Each row was made from one walk, in order. Every step used is in the known rows, and no mark comes twice. Write each row's walk.
Known rows:
puso/dotavam: [ 0.59  0.80 -2.16  0.77 -0.11 -0.58 -0.41 -0.20 -0.26  1.32 -0.44 -0.21
 -1.07 -0.34  0.06 -0.86  0.15  0.20 -0.83 -0.62 -0.72  0.02 -2.80]
pego/gugu/puso/dotavam/gaso/zabu/sevun: [ 2.33 -0.89 -2.21  1.52  0.34 -2.04 -0.71 -1.12 -0.58  0.42  1.16 -0.87
 -4.27 -0.96  4.32 -0.64  0.43 -0.06 -5.47  0.20  2.26 -1.10 -7.04]
gaso/gugu/pego/zabu/dotavam: [ 4.27  0.61 -3.01 -4.05 -0.41 -1.40  0.11 -1.51  0.96 -0.79  1.38 -0.35
 -5.99 -0.86  3.44 -0.17  0.05 -0.68 -1.37  1.03  3.27 -0.99 -0.19]
zabu/pego/gugu/puso/dotavam: [ 3.09 -0.88 -2.43 -2.51 -2.34 -1.73 -0.70 -4.35 -1.81  0.66  0.29 -1.14
 -4.96 -0.71  2.98  1.20 -0.15  0.23 -0.27 -2.34  2.11  1.81 -5.87]
zabu/pego: [ 1.34  0.08 -1.11 -2.40 -0.84 -0.01  0.10 -3.71 -0.55  0.31  0.91 -0.03
 -2.56 -0.28  0.46  0.38 -0.40 -0.05  0.16  0.51  0.96  1.30 -0.66]
dotavam/gaso/zabu/puso/gugu: [ 1.99 -0.19  1.59 -1.25  1.87 -0.99 -0.27 -3.16  0.13 -0.47  0.29 -0.41
 -2.90 -1.20  3.21 -1.22  1.10 -0.24 -2.88  1.03  2.30 -4.01 -1.98]
zabu/gugu/gaso/dotavam/puso: [ 4.17 -0.96  1.80 -1.70 -1.12 -1.49  0.11 -3.24  0.57  0.34 -0.25 -0.25
 -4.14  1.29  1.68 -1.68  2.92  0.71 -1.08  4.61  2.60  1.62 -3.39]
zabu/sevun: [-0.23 -0.35 -1.87  1.99 -0.85 -0.02  0.12 -0.48 -0.42  0.34  1.39 -0.23
  0.06  0.54  0.67  0.26 -0.23  0.35 -0.36  0.38  0.72  1.73 -1.26]
puso/gugu: [ 0.90  0.16  1.00 -3.28  0.02 -0.45  0.01 -1.83 -0.40 -0.58 -0.30 -0.63
 -0.40 -1.16  1.42  0.79  0.95  0.10  0.93 -0.89 -0.08 -1.82 -0.84]
pego/zabu/dotavam/gaso/gugu: [ 3.19 -0.60 -1.57 -2.50  3.69 -1.08 -0.67 -0.04 -0.45 -0.67  1.18 -0.02
 -4.21 -1.61  3.57 -0.70  1.30  0.14 -5.95  2.71  2.59 -1.84 -1.06]
gugu/puso/dotavam/gaso: [ 1.72 -0.15 -1.14  1.94  0.75 -1.59 -1.17  0.74 -0.95  0.53 -0.39 -0.20
 -3.38 -0.82  1.51 -1.22  0.55  0.43 -5.17 -1.65  1.64  1.11 -5.31]
gaso/gugu: [ 0.78  0.09 -0.06 -2.88  2.36 -0.48  0.48 -0.35 -0.49 -0.65  0.05 -0.09
 -0.55  0.07  2.74  1.12  1.69 -0.68 -0.62  1.44 -0.04 -3.59 -0.68]
dotavam/gaso/zabu/pego/gugu/puso: [ 3.48 -1.59  0.41 -3.26 -0.22 -1.79 -0.53 -3.89 -0.94 -0.88  0.83 -0.87
 -5.85 -1.30  4.45  0.60  0.14 -0.51 -3.63 -0.32  3.38 -0.84 -4.82]
gugu/zabu/puso: [ 2.21  0.11 -0.39  0.54 -0.07  0.05  0.00 -2.93 -0.02  0.45  0.13 -0.37
 -1.79  1.07  1.51 -0.08 -0.26 -0.52  1.01  1.86  3.45  1.94 -0.51]
pego/gugu/gaso/dotavam/puso/zabu/sevun: [ 3.15 -0.60 -0.66  1.29 -2.03 -1.90  0.11 -4.74 -0.31  0.25  0.53 -0.92
 -4.50 -1.19  3.58 -0.57  1.46  0.56 -1.41  2.99  1.66  1.15 -6.52]
pego/gugu/puso/zabu/sevun: [ 1.60 -0.86 -1.63  0.60 -2.17 -1.23 -0.01 -3.23 -1.60 -0.20  1.35 -1.19
 -2.40 -1.80  3.76  1.27 -0.91 -0.02  0.34 -2.38  2.11  0.41 -6.39]
gaso/dotavam/puso/gugu/zabu/pego: [ 4.48  1.06  0.44 -5.25 -1.81 -0.94  0.61 -7.08  0.51  0.62 -0.05 -0.80
 -5.63 -0.66  2.13 -0.51  1.32 -1.17  0.06  4.11  3.49  1.34 -3.32]
gugu/pego/zabu: [ 2.19  0.98  0.15 -2.69 -1.55 -1.23 -0.04 -1.92  2.42 -0.66  0.87 -0.32
 -4.89 -1.68  1.69 -0.06 -1.03 -0.58  0.35 -0.43  0.78  0.62  0.35]
puso/gugu/pego: [ 2.43  1.46  0.96 -5.23 -1.87 -1.39  0.28 -1.99 -0.14 -1.15 -0.46 -0.84
 -3.49 -0.60  2.19  1.16  0.62 -0.63  1.16 -1.54  0.49 -1.22 -0.26]
dotavam/puso/gugu/gaso/zabu: [ 3.48  0.20  0.95 -1.98  2.01 -1.68  0.45 -3.95  3.10 -0.90 -0.81 -0.49
 -3.77 -0.69  4.15 -0.70  3.13 -0.05 -0.06  1.85  0.94 -5.37 -4.09]
dotavam/puso: [ 0.41 -0.50  0.98  0.95  0.18 -0.47  0.36 -2.62  0.57 -0.14 -0.62 -0.11
 -1.40  0.36  0.18 -0.52  0.24 -0.18  0.57  0.62  1.97  0.56 -0.11]
dotavam/gaso/gugu/puso: [ 1.89 -0.87  0.48 -1.38  2.31 -1.50 -0.16  0.30 -0.95 -1.26  0.10 -0.24
 -2.89 -0.26  4.13  0.76  1.85 -0.51 -4.00 -0.43  2.55 -2.24 -4.00]
gugu/pego/zabu/puso/dotavam/gaso: [ 3.13  0.57 -0.89  0.62  0.15 -1.97 -1.30 -2.21  0.07  0.53  0.57 -0.24
 -6.81 -1.51  2.13 -1.85 -0.51  0.37 -4.78  0.17  2.23  2.27 -2.31]
gaso/zabu: [ 0.41  0.63 -0.08 -0.04  1.12 -0.19  0.53 -0.27  2.04  0.13  0.19  0.14
 -0.90 -0.43  1.22 -1.39  0.21 -1.10 -1.00  1.37  0.06 -4.63 -1.45]

Which walk is each row?
[ 2.92 -0.68  0.59 -4.15 -0.99 -1.16  0.07 -7.84 -1.95 -0.18  0.20 -1.04
 -4.94 -2.51  2.85  1.11 -0.84 -0.22  0.89  0.32  1.89  0.24 -2.98] => dotavam/puso/zabu/pego/gugu
[ 3.34  0.93 -2.14 -1.79 -0.18 -1.97 -0.23 -4.09  0.77  0.54  0.82 -0.51
 -6.29 -0.83  3.91 -0.33  0.25 -0.58 -0.52  0.32  1.99 -1.00 -2.72] => gaso/gugu/pego/zabu/puso/dotavam
[ 2.79  1.06  0.11 -5.04  0.37 -1.66  0.35 -2.20  2.00 -1.16  0.90 -0.38
 -5.30 -1.64  3.85  0.86  0.29 -1.20 -0.15  0.74  0.75 -2.26 -0.22] => gaso/gugu/pego/zabu
[ 3.16  1.70 -0.74 -3.81  1.61 -2.22 -0.19  0.17 -1.16 -0.54 -0.53 -0.27
 -5.51 -0.40  3.66  0.15  1.65 -0.80 -4.76  0.89  0.37 -2.26 -2.41] => puso/dotavam/gaso/gugu/pego
[ 1.27 -0.29  1.89 -2.45  0.20 -0.84  0.32 -4.17  0.14 -0.66 -0.84 -0.74
 -1.67 -0.83  1.58  0.32  1.16 -0.06  1.43 -0.36  1.66 -1.32 -0.91] => dotavam/puso/gugu
[ 3.13  0.76  1.36 -3.66  0.77 -0.71  0.43 -4.37  0.73 -0.35 -1.18 -0.98
 -2.45 -0.71  2.39  0.63  1.21 -0.87  1.81  1.51  2.75 -0.38 -1.75] => dotavam/puso/gugu/zabu
[ 1.33  0.59 -2.30  2.42  0.25 -0.78 -0.05 -2.45  0.88  1.65  0.27 -0.06
 -2.66  0.19  1.59 -2.26 -0.02 -0.53 -1.12  0.70  1.39 -2.67 -3.70] => gaso/zabu/puso/dotavam
[ 2.52 -0.40  0.88  1.55 -1.25 -1.53  0.20 -2.28  1.91  0.20 -0.68 -0.03
 -3.79  1.04  1.11 -1.90  2.74  0.39 -1.66  4.06  1.73  1.33 -3.06] => gugu/gaso/dotavam/puso
[ 1.11  0.44 -0.88  1.28  1.89 -0.96 -1.20  1.06 -1.26  0.89 -0.45  0.03
 -2.35 -1.09  0.36 -1.58  0.56  0.68 -5.56  0.32 -0.22  0.75 -2.84] => puso/dotavam/gaso
[ 2.29 -0.25 -1.93  1.38  0.35 -0.63  0.61 -2.34  1.47  0.33  0.06  0.00
 -3.22  0.58  1.17 -2.44  0.18 -0.69 -1.36  2.11  4.31 -2.29 -1.35] => gaso/zabu/dotavam/puso
[ 3.82  0.22 -1.68 -1.25  0.05 -1.43 -1.04  0.08  0.24 -0.59  1.09 -0.07
 -6.36 -1.59  1.65 -1.64 -0.64  0.37 -5.72  0.89  3.35  2.19  0.00] => gugu/pego/zabu/dotavam/gaso
[ 3.54 -1.06  1.49 -2.99  1.21 -1.29 -0.28 -0.93 -0.38 -0.37  0.85 -0.38
 -3.36 -0.31  3.43 -0.97  0.67 -0.47 -3.19 -0.05  3.61 -2.41 -4.98] => dotavam/gaso/zabu/gugu/puso
[ 0.88  0.41  0.85  0.46  2.88 -0.63 -0.21  0.85  1.21 -0.12  0.14  0.37
 -2.08 -1.17  1.45 -2.15  0.56 -0.67 -5.39  2.18  0.41 -4.03 -1.84] => dotavam/gaso/zabu
[ 3.98  1.22  1.06 -6.36 -0.83 -1.15  0.66 -1.79  0.28 -0.34  0.60 -0.41
 -4.18  0.37  2.69 -0.32  0.04 -1.23  0.24  1.12  1.60 -2.98 -1.17] => gaso/zabu/gugu/pego
[ 4.20  0.71  0.16 -5.76 -0.15 -0.66  0.48 -7.68  0.13  0.00 -0.17 -0.92
 -4.79 -0.92  2.67  0.88  0.75 -0.78  1.73  1.85  3.37  1.01 -2.28] => dotavam/puso/gugu/zabu/pego
[ 3.04 -0.93  0.35 -1.65 -0.38 -0.47 -0.36 -3.95 -1.44 -0.05  0.09 -1.03
 -2.68  0.55  2.84  1.24 -0.23 -0.25  1.00  1.97  3.47  2.42 -0.35] => pego/gugu/zabu/puso
[ 3.14  0.84  0.41 -3.60  4.28 -0.71 -0.10  0.05 -0.60 -0.58 -0.48 -0.25
 -2.50 -0.55  3.64  0.55  2.02 -1.05 -4.05  3.83  1.56 -1.79 -1.76] => dotavam/gaso/gugu/zabu
[ 3.64  0.23 -2.08 -0.16  1.81 -0.31 -0.87  1.17 -1.21  0.20  0.05 -0.15
 -3.17 -0.14  1.11 -1.44  0.32  0.16 -5.56  2.71  3.77  2.40 -1.05] => gugu/zabu/dotavam/gaso
[ 0.77 -0.17  1.40  1.58 -1.98 -0.84  0.55 -1.94  1.14  0.67 -0.47  0.01
 -2.47  0.69 -0.34 -2.24  0.99 -0.63 -1.46  3.40  2.18  0.99 -1.43] => gaso/dotavam/puso
